Each row comes from the steps of one walk. Every step used is in the known rows, and no mark comes twice. Write the walk behind each row, first mark first.
In the rows, zero is written as 128.
Known rows
h-t-u-s-j: [ 84 117 102 155 107 177 157 135 178 170 124 149 126 102 162 153 188 165
 119 152 108 168 124]
j-t: [147 164  93 129 150 139 100 128 124 113 133 117 124 142 143 139 122  83
 145 130  86 143  83]
h-t: [115 162 129 137  69 167  75 140 154 155 149 143  96 154 165 197 168 140
 161 171  77 105 107]
t-u-s-k-c: [109  79 130 135 185 198 146 154 124 105  69 129 167 142  78  99 123 106
 106 116 136 160 154]
k-t-j-c: [128 210 193 143 106 122  86 118 151 167 133  69 105 141 169 126 132 123
 163  78 101 107 108]
c-j-t-k: [163 142  92  95 102  77 135 109  74 133 165 153 120 132 127 153 122  80
 127 149 162 136 110]
u-t-j-c: [130 157 131 105 133  78  96 155 167 124 133  81 100 126 171 101 105 125
 104 102 138  91 117]
h-t-u-s: [ 97 125 109 156  88 193 128 148 152 163 121 158 122 131 155 159 169 131
 126 161 104 155 111]
c-j-t-k-s: [164 130 107 112 108  72 165 106  60 131 172 160 118 126 122 134 119 109
 129 150 161 153 111]
s-u-t-j: [ 89 140 114 132 101  99 109 141 171 135 155  72 126  75 149  93  93 182
 119 141 161  78 110]
u-t: [102 140 134 120 114 104  98 134 146 121 128 138 117 137 142 131  83 134
 119 133 104  75 107]
t-j-c: [166 168 150 108 142 137 105 153 147 107 140  22  88 162 159 122 151 109
 116 100 126 131 136]
k-c-j-t: [157 109 145 117 132 100 111  88  45 137 148 154 119 134 109 136 125 123
 135 121 129 136 122]
k-c-j: [149  99 183 116 110 121 114  89  44 130 153 139 107 158  96 151 128 148
 128 125 131 117 148]
s-j-c: [130 144 160 116 155 116 160 120 187 105 132  36 126 125 167 115 171 167
 123  75  89 141 158]
t-k-s: [172 121 141 158 115 131 155 125 117  96 131 158 106 173 104 128 111 138
 124 144 140 115 168]
c-j-t-u-s: [122 121  98 108 118 114 178 113  60 145 152 132 141 105 124 124 125  91
 109 138 151 187  85]
s-u: [103 141 146 142  90 157 113 129 148 114 150  56 136 116 136 120 109 169
 142 137 116  98 120]
j-t-u-s: [125 129  73 148 165 162 155 136 120 122 105 133 146 116 135 101 121  76
 111 119 114 192  90]
k-t: [ 98 196 196 157  86 149  84 101 129 164 127 125 119 156 139 156 113 132
 178 110  69  93  96]
s-k-t-j-c: [119 186 170 101 166 142  61 170 174 137 100  70 148 145 125 124 134 100
 180  98 120  92 122]
c-j-t: [138 148 117  91 107  95 135 105  62 138 177 119 118 128 132 152 126 100
 136 148 129 151  83]
c-j: [123 136 165  90  78 120 137 106  60 127 175  98 106 156 114 172 128 127
 127 153 130 124 112]
u-s-k: [147  87 169 103 185 174 144 151 145  68  66 111 140 154  64 164 144 102
 120 142 120 138 150]

Which walk is each row?
[ 94 110 167 169 103 105 171 126 128 119 154 106 136  91 133  70  81 226
 134 137 128 106 114] | k-s-u-t
[143 105 134  83 188 124  84 142  87 109 113 138 157 142  78 132 128  98
 156 131 140 117 136] | s-k-c-j-t
[146 103 123 117 102  50 104 114 112 131 127 209 115 131 118 124  79 129
 108 126 169  61 158] | u-t-k-c-j
[104 145 127 125 108  85 111 151 182 126 147  47 129  75 171  72  94 173
 117 109 155  80 116] | s-u-t-j-c
[108 145  87 103 108 113 146 120  61 154 173 121 141 117 141 121 116  92
 123 138 141 171  79] | c-j-t-u
[133 136 104 122 107  81  97 140 162 115 117 180 116 141 137 129  76 112
 110 134 143  58 142] | u-t-k
[101  94 118 127 112 165 124 149 122 170 115 179 143 116 123 150 170 130
 135 158 141 151 130] | h-t-u-s-k-c-j
[160 109 133 157 137 111 191 112 149 104 136 147 113 135 111 121 140 179
 117 135 147 134 186] | t-k-s-j
[137 117 125 145 111  73 138 135 142 115 125 189 115 133 127 104  76 148
 112 138 144  78 143] | u-t-k-s
[185 112 131 149 126 131  92 115 119 103 108 178 105 178  99 145 114 108
 120 122 141  85 191] | t-k-c
[ 82 160 182 168 123 142 166 103 165 170  99 110 155 103 158  91 133 148
 140  59  97 157 122] | k-t-u-s-j-c
[182 104 140 121 102 103 115 100  81 117 133 182 106 165  95 150 118 111
 117 131 168  94 185] | t-k-c-j
[107  71 136 116 164 175 162 144  93 118  89 133 168 129  76 104 128 109
 102 123 159 168 150] | t-u-s-k-c-j
[159 123 117 135  60 113  84 115 121 167 151 213  94 146 140 191 161 133
 145 163 145  90 155] | h-t-k-c-j
[122 143  90 128 179 114 157 103 171 126 143  98 130  91 152 130 165 158
 135 118  97 163 119] | s-j-t
[121 122  64 128 197 167 140 159 137 111  86 129 172 112 116  95 121  63
 121 120 122 184  95] | j-t-u-s-k
[132 102  76 138 208 162 136 147 122 117  80 152 172 109 109  87 121  72
 121 110 126 180 112] | j-t-u-s-k-c
[136 133 113 170  56 134 124 139 164 151 156 173 111 121 158 153 152 177
 153 173 135 102 141] | h-t-k-s-u
[ 79 160  90 151  73 194  90 157 153 175 145 144 125 141 177 154 156 126
 144 160  90 131  99] | h-t-u
[ 81 136 130 138  89 104 107 134 167 126 143  92 144  86 148  94  75 181
 130 133 131  70 108] | s-u-t
[157 118  80 141 185  92 148  94 168 125 121 152 130  96 135 118 159 145
 122 107 130 147 163] | s-j-t-k-c
[147  95 134 135 188 125 208  93 159 103  96 120 121  92 114 147 174 149
 103 121 116 190 136] | u-s-j-t
[159  65 184 115 201 169 133 137 126  74  55 138 139 153  50 152 144 116
 119 126 127 131 168] | u-s-k-c
[120 105 108  88 190 138  93 155  89 123 113 138 175 131  84 104 119  93
 148 123 150 134 131] | s-k-c-j-t-u
[104 104 133 145 162 162 207 134 163 114  97  74 151 109 139  83 151 141
  84  84 122 194 152] | t-u-s-j-c
